Each row was made from one walk, in order. Every step used is in the known rows, and no mark comes twice. Write each row's walk.
Known rows:
X, D, K, W: [  2.6 -13.0  14.2  15.3   6.4 -19.3  12.4  10.1  -2.2   3.4  23.0 -11.7
 -16.2  16.1  -2.9  28.7 -18.5   4.4  -9.9  -6.5  -8.3   4.5 -11.4 -18.2]
G, A: [ -3.7 -17.2  18.6  11.1  -5.6  -6.4   2.7   6.6  10.9   2.6  -2.2 -12.7
   3.7   3.3   0.2  -4.0   1.7  13.3  -5.4   0.5 -22.7 -14.7  -9.4  -5.7]
Q, X, W, K: [  0.1 -10.5   9.9  23.2   3.1 -29.8  12.6  26.6  13.4   6.5   1.7 -14.4
 -20.1 -24.3  -1.2  17.3  -6.0   6.5 -15.9  -8.9 -21.1   5.1  -2.8 -20.4]
D, K, W, G, A: [-11.5  -9.8  20.4   9.7   4.8  -7.0  14.1   4.5   6.3  10.6  13.0 -11.9
 -11.9  10.0 -15.7  36.3 -20.0  17.8 -11.7  -4.5 -17.0   7.0  -5.0 -20.8]
W, G, Q, X, D: [-10.2 -12.1  19.0  39.9  14.9 -26.1  17.6  16.6  18.6   8.1   9.1 -19.5
   5.0  -0.4 -19.3  -0.4   1.7   6.5 -30.4  -7.8  -1.2  -2.6  -9.7 -17.2]
Q, G, A, K, D: [-11.0 -17.9  25.8  29.5   1.8  -1.4   0.6  10.1  10.3  -0.3   2.9 -13.3
 -11.4 -13.9 -10.8  17.7   9.8  12.6 -28.2  -2.8 -21.0 -21.8 -14.6  -0.2]
Q, X, A: [ -9.6 -16.6  15.6  22.4   5.0 -11.5  15.5  17.8  24.3   9.2   5.9 -19.4
  -0.4 -25.9  -3.9  18.3  11.4   8.3  -7.1   1.0 -12.2  11.1 -10.3  -7.7]
G, D, K: [-13.4  -8.5   7.5  10.0   1.9  -9.5  12.2   5.5   7.1   8.2  23.3  -8.3
  -5.8   6.4  -8.3 -17.7  -7.4  20.1  -7.6  -2.8  -4.6  -5.9  -8.6  -8.3]
G, Q, X, D, K, W: [ -5.3  -8.6  18.1  22.2  13.1 -29.2  11.2  17.3   0.6   6.1  28.7 -20.0
  -7.6  20.1  -2.7   9.4 -20.6  10.3 -21.5  -5.7 -12.7   1.5 -13.6 -20.1]
A, K, W, G, Q, X: [-22.3  -4.5  25.8  36.1   9.1 -21.6  22.9   9.4  19.7   7.5  29.4 -20.5
  10.4 -13.6 -38.4  20.9  -8.6  -1.1 -31.7  -5.9 -12.5  -4.3  -3.0 -21.4]
D, K: [ -1.9 -12.4   7.5  13.9   4.1 -10.3  12.1   8.8  10.1   8.3  18.7 -11.5
 -10.0   7.9  -9.3  -5.2 -11.3  15.8  -8.5  -5.2  -5.4   3.2  -9.6  -5.7]
D, K, A: [  0.8 -17.9   9.0   5.2   3.9  -7.5   7.1   7.4   5.2   8.5  14.0 -16.1
 -22.1  30.4   0.0   6.0 -20.3  16.9   0.9   0.7 -12.7  22.8 -12.6  -0.2]
Q, G: [ -7.6 -12.7  10.4  27.1   3.0  -9.1   6.5  18.4  20.8   3.0   4.5  -9.2
   2.8 -13.9 -14.8  18.6   3.4  17.5 -28.0  -5.6  -6.0 -16.4  -8.6 -12.2]
A, G, Q, X, W: [ -3.6 -12.2  22.1  36.7   8.4 -21.8  20.3  12.1  13.0  -1.1  21.6 -22.0
   1.1 -33.6  -6.5  -1.8  -7.0  -5.7 -22.1  -7.7 -18.7   3.6  -7.3 -25.9]
D, K, W: [ -1.8  -9.2  12.5  12.0   2.6 -11.1  13.0   6.9   3.5   6.8  25.1 -11.8
 -13.6  12.5 -12.0  28.0 -23.0  11.7  -9.9  -5.6 -12.6   5.3  -7.4 -16.4]
X, A, G, D, K: [-25.5 -15.1  19.7  15.9   8.3   4.3  22.2   6.6  16.7   8.7  22.8 -12.4
 -12.0 -26.6  -5.2   2.3  -3.3   9.7   4.3  -2.4  -4.9  12.5  -8.2 -11.3]
G, Q, X, W, K: [ -3.7  -8.6  12.8  28.3   6.1 -28.4  11.1  25.3  12.7   6.9   5.0 -17.8
 -14.0 -12.3   1.6   8.2 -15.0  13.4 -21.4  -9.4 -23.2  -2.6  -3.2 -25.4]
W, K, A: [ -1.8 -18.3  10.6  10.7  -1.4 -12.0   5.6  19.0  11.4   6.9 -13.7 -13.5
 -29.0  26.5  -2.1  14.9 -15.3  14.7  -1.3  -3.1 -20.1   9.0  -4.5  -0.6]
D, K, A, G, Q, X: [-10.9 -15.6  22.1  17.6  12.0 -14.3  15.0  13.9   9.0   7.7  19.8 -24.5
 -14.7  18.9  -4.9 -19.3 -20.7  11.0 -11.9  -2.1 -17.1  24.8 -14.2  -2.3]
X, D: [  2.4 -18.2  13.0  24.8   2.6 -19.1   8.6   9.7   9.9  -1.1   5.9 -12.2
  -1.2   2.0  -4.0   3.8   3.8   1.4  -9.2  -4.0  -5.1  -9.6 -11.7  -9.7]
G, A, K, W: [ -9.1 -13.2  28.1   9.2  -6.8 -10.0   6.5   0.7   7.2  -1.2  17.4 -13.2
   2.3  -4.3 -10.6  20.6  -6.7   0.1  -6.6   1.8 -30.2 -21.4  -6.3 -11.6]
D, K, W, G, Q, X: [-15.0  -2.7  17.3  27.5  14.8 -20.1  21.2  12.3  11.9  15.2  28.0 -20.0
  -4.8  10.6 -27.2  20.5 -23.3  17.0 -30.6  -8.6  -8.0  10.5  -5.5 -25.4]
K, W, G, Q, X, A: [-20.3  -9.6  22.9  34.9  13.9  -9.6  24.3  14.2  23.9  14.5  13.8 -23.7
   1.8 -18.2 -21.0  55.4  -7.7   9.3 -20.4  -3.7 -11.5  13.3  -3.5 -29.8]
X, W, K: [  3.6 -13.2   9.3  22.6   0.4 -19.2  12.2  18.6  10.3   5.1   0.2  -9.3
 -21.5 -19.5   0.2  25.1 -14.1   9.0  -8.5  -9.8 -18.8   0.2  -0.9 -22.3]

Write each row's walk:
[-14.9 -16.4  27.3  39.8  11.6  -5.5  15.2   6.5  14.4   8.6  17.9 -26.9
 -11.8 -20.8 -10.8   5.3   9.0   2.0 -18.5  -0.7 -15.8   7.6 -14.9  -2.9]	G, Q, X, A, K, D
[-14.3  -7.7  17.2  37.4  10.6 -19.3  18.1  13.0  23.3  10.8   8.6 -19.8
   8.3  -5.0 -28.1  -7.4  -1.5  12.7 -30.5  -6.8  -4.4  -0.4  -6.4 -16.0]	W, G, Q, X
[  0.6 -16.4   8.5  16.4   7.6 -19.0   9.7  12.7   6.2   5.9  15.6 -10.0
 -11.8  11.4  -1.5  -1.3  -8.6  10.6  -6.5  -5.9  -3.6   3.8 -13.8  -7.4]	X, D, K
[-18.4 -16.9  20.6  22.0   4.6 -14.7  17.2  14.0  28.5   8.2  17.8 -19.1
   4.4 -40.6 -11.0   8.7  14.6  -1.6  -4.5   2.5 -14.4   1.9 -10.4  -3.0]	Q, X, A, K
[-12.5  -6.1  16.6  25.9  11.0  -8.1  19.4   5.2   8.7  12.9  25.7 -15.0
  -7.0  16.6 -25.6  26.8 -33.5  18.0 -22.1  -9.7  -5.2   6.7  -4.0 -27.5]	D, K, W, G, Q
[-10.3 -16.0  23.3  10.9  -6.8  -9.7   5.5   2.6  14.2   0.2   9.5 -12.7
   7.0  -9.2  -4.7 -15.0   3.8   3.0  -3.9   1.6 -24.6 -22.0  -9.5   0.2]	G, A, K
[ -3.4 -16.9  20.6  34.1   2.4  -6.0  12.5  -1.7   5.2   0.3  14.4 -17.1
 -18.3  -6.0 -23.8   2.2   3.6  -4.3 -15.9  -5.1  -8.9  -3.8 -12.8   1.4]	A, K, D
[ -9.6 -11.6  22.8  18.7  -0.3  -5.7  14.7   2.1  10.0   4.7   2.9 -13.2
  -3.9  -1.1 -19.6  39.3  -9.4   8.4 -13.8  -3.7 -19.5  -6.0  -2.8 -22.3]	K, W, G, A
[ -3.6 -15.9  19.6  21.9   2.0 -11.4  13.9   4.7  11.2   5.3   6.2 -13.0
  -4.2 -25.7  -4.8  30.3  -6.1   8.1 -10.9  -5.1 -19.7  -1.7  -2.9 -27.2]	X, W, G, A
[-13.7 -10.8  15.2  32.0  18.6 -27.2  17.8  18.8  14.0  13.5  20.8 -18.4
  -1.8   8.6 -14.8  -8.2  -9.8  17.5 -27.4  -9.1   1.3   8.5 -12.3 -15.6]	W, G, Q, X, D, K
[ -3.2 -22.5  20.9  18.8   1.4  -3.2  12.9   4.1  10.2  -1.3   2.0 -17.9
 -15.3   4.6 -11.8   5.7  -5.3  -4.1  -0.2  -0.8 -14.5  15.3 -10.2  -1.6]	K, A, G
[ -4.7 -20.1  19.5  15.9   1.5  -8.4  14.2  18.3  13.0   2.3 -14.5 -15.2
 -32.0   7.5  -7.2   9.7 -14.4   2.7  -0.5  -6.3 -18.9  18.5  -4.5  -1.0]	W, K, A, G
[-21.0 -13.0  10.4   9.4   8.7  -4.5  15.7   0.9   9.4  13.6  16.8 -12.0
 -21.4  19.0 -15.7   8.5 -15.7  23.7  -6.9  -1.4  -4.4  18.6  -5.9  -8.4]	W, G, D, K, A
[-16.9 -17.2  20.3  15.6   0.3  -3.4  14.5   0.3   7.5  -2.0   7.4 -15.4
 -13.4   2.6 -10.1  -1.7  -5.3  -0.1  -0.8   1.1 -14.2   7.0  -7.5  -4.6]	K, A, G, D
[ -4.4 -13.2  18.0  30.7   8.2 -28.1  10.4  17.2  10.5   2.3  11.9 -20.7
   5.1   9.2  -4.3 -13.9   3.2   4.8 -24.4  -4.1  -9.8  -9.1 -14.1 -11.9]	G, Q, X, D
[ -8.1 -10.7  20.8  19.0  -2.7 -14.0  14.5   1.7  10.5   0.0  24.7 -13.8
   0.8 -11.5 -23.0  25.9  -7.1  -5.9 -12.6  -2.4 -16.4 -11.8  -5.2 -14.6]	A, K, W
[-19.1 -13.0   7.9   5.6   6.5  -4.0   3.0  15.6  10.0   7.7  16.3  -9.5
 -17.8  19.0  -1.8  14.3 -13.6  33.0 -17.0   0.4  -9.6  -1.0 -11.0  -8.0]	Q, G, D, K, A
[-26.5 -14.0  24.5  25.1   6.7  -7.2  23.2  13.0  23.9   4.7  12.1 -17.2
  -0.3 -44.5 -10.7   2.7  17.3  -2.1  -4.0   0.0 -11.5   6.7  -8.4  -9.3]	Q, X, A, G, D
[  2.1 -12.1  11.9  25.6   3.4 -26.9  13.9  13.3  11.5   1.2  20.6 -17.6
  -3.3 -26.7  -3.8  14.7   1.2   1.3 -16.5  -4.5 -16.7   1.2  -8.1 -20.6]	Q, X, W
[-15.6 -11.6  26.9  15.3  -2.6  -8.6   2.5  13.0  15.4  -2.2  13.1  -9.5
   6.0 -17.4 -10.6  40.2  -3.1  10.0 -23.4  -0.5 -27.7 -30.8  -6.8 -16.4]	Q, G, A, K, W
[-20.9 -13.4  25.0  28.8   7.0  -2.7  25.7   2.6  23.7  10.7  19.2 -14.7
  -2.3 -39.7 -30.2  61.3  -5.0  -2.8  -7.5  -3.0  -9.9   7.1  -0.3 -23.0]	X, A, K, W, G
[-15.1  -8.8  22.0  29.3   3.6 -11.4  23.0   0.9  17.2   4.3  22.9 -13.6
   1.3 -23.8 -39.2  39.2  -9.2  -5.7 -19.0  -6.7  -8.1  -3.9  -0.2 -20.6]	A, K, W, G
[-27.0 -13.2  20.7  16.0  11.8  -7.8  24.6  15.0  19.2  10.1  24.0 -16.7
  -6.6 -32.6  -5.3  -4.4   5.4   8.2  -1.1  -1.2  -8.7  17.3 -10.1  -8.6]	Q, X, A, G, D, K
[-12.7 -18.4  28.4  31.7   4.1  -0.6  12.9  -3.5   9.3   5.0   4.2 -16.3
 -15.5 -12.1 -25.8  10.2   6.9   1.9 -18.3  -4.4 -14.3  -0.3 -10.3  -1.1]	W, G, A, K, D
[ -6.0  -8.8  14.6  28.8   5.1 -19.7  10.4  12.9  17.4   5.9  12.1 -20.7
   8.3   7.6 -12.7 -19.5  -0.2  10.8 -22.6  -3.1 -13.3 -10.1 -10.8 -10.3]	G, Q, X
[ -2.9 -11.2  13.7  16.8   9.9 -30.1  14.1  17.1   1.2   4.5  25.7 -16.9
 -13.9   8.6  -5.8  22.3 -10.2   3.2 -15.5  -5.2 -10.1   6.5 -13.1 -15.3]	Q, X, D, K, W
[  2.4 -22.7  10.9   6.0   8.3 -16.3   6.9   9.2  -0.6   5.4  14.1 -15.7
 -27.3  34.1   9.3   7.8 -15.3  12.9   1.1  -0.1 -10.4  15.1 -15.6  -2.6]	X, D, K, A
[ -6.6 -15.1  17.8  17.0  -0.5  -5.7  -0.3  18.5  18.2   1.4  -5.6  -9.0
   4.3  -3.6   0.1  15.6   6.0  22.2 -20.7  -1.1 -19.8 -23.0 -10.8 -10.9]	Q, G, A
[-13.3  -3.2  20.8  36.4   9.7 -19.9  20.6  10.3  14.6   8.6  16.6 -21.0
   4.9   0.2 -33.0  28.4 -13.2   7.5 -32.7  -7.3 -10.1   1.9  -3.2 -26.2]	K, W, G, Q, X
[ -1.2 -18.7  20.8  25.1   5.2 -12.6  12.4  14.5   5.7   1.2   0.3 -18.7
 -32.4   0.2   5.4  16.1 -28.3   4.9  -7.3  -8.2 -27.3  13.7  -2.2 -23.6]	X, W, K, A, G, Q
[-16.6 -11.5  20.2  23.0  -0.4  -5.4  18.4   1.7  13.4  -1.7  11.9 -10.6
   3.7 -17.0 -19.8 -17.0   4.4  -1.7  -8.7  -4.6  -6.4  -8.0  -5.7  -9.8]	A, G, D
[ -2.7 -14.2  11.3  18.0  10.1 -29.9  11.4  21.1   8.0   6.9  18.0 -16.0
  -8.1   4.0  -1.2  -8.1  -1.1   8.2 -14.6  -4.3  -4.5   6.7 -16.0  -3.2]	Q, X, D, K
[-17.3  -7.2  13.6  31.2   7.5 -23.6  22.9   9.7  16.0   6.7  22.5 -14.5
  -0.6 -40.4 -20.1  21.9   2.3   6.6 -22.9  -6.5  -7.3   2.4  -2.1 -30.3]	Q, X, W, G, D
[ -4.6 -11.1  13.5  38.2   8.8 -12.3  18.9   3.3  12.4   7.2  18.2 -16.0
   0.9 -21.0 -16.7  19.8 -16.4   9.2 -22.6  -9.9  -8.7   1.4  -1.2 -35.1]	X, W, G, Q
[-13.8  -5.3  11.0   9.0   1.8  -9.2  13.2   3.6   1.7   5.5  29.6 -10.1
  -8.4  11.8 -13.6  17.0 -21.6  15.5  -9.0  -3.9  -9.8  -3.8  -5.3 -19.4]	G, D, K, W
[-27.6  -5.2  21.0  25.3   2.2 -11.0  23.1  -3.4  15.4   3.8  27.2 -10.5
   5.0 -21.3 -40.5  31.9  -6.1  -1.5 -19.3  -4.6  -6.7 -10.6   1.2 -22.8]	A, K, W, G, D
[ -9.5  -9.9  16.2  24.5  15.3 -28.4  21.7  16.9   7.8   9.6  23.2 -16.1
 -11.3   1.9 -20.3  38.4 -12.3   4.4 -21.9  -8.6  -2.5  15.0  -9.1 -21.1]	Q, X, D, K, W, G
[ -5.4 -11.2  13.0  34.9   9.7 -26.8  21.4  11.7  18.5   6.6  17.6 -18.1
  -5.3 -39.6 -20.1  29.3  -0.1   1.9 -26.4  -8.2  -8.5  11.0  -4.1 -26.5]	Q, X, W, G
[-19.9  -3.7  10.7  14.2   5.8  -7.7   7.9  14.3   9.1   5.8  24.5  -5.7
  -8.3   1.4 -14.5  39.2 -16.8  26.5 -25.7  -5.5  -8.2 -13.3  -6.0 -23.9]	Q, G, D, K, W
[ -6.0 -10.5  22.3  35.3   8.3 -25.5  20.2  23.1  14.0   1.9   4.4 -18.6
 -15.1 -26.7  -5.7  -0.4 -13.6   0.0 -21.0 -12.9 -22.7   5.6  -2.5 -25.0]	A, G, Q, X, W, K
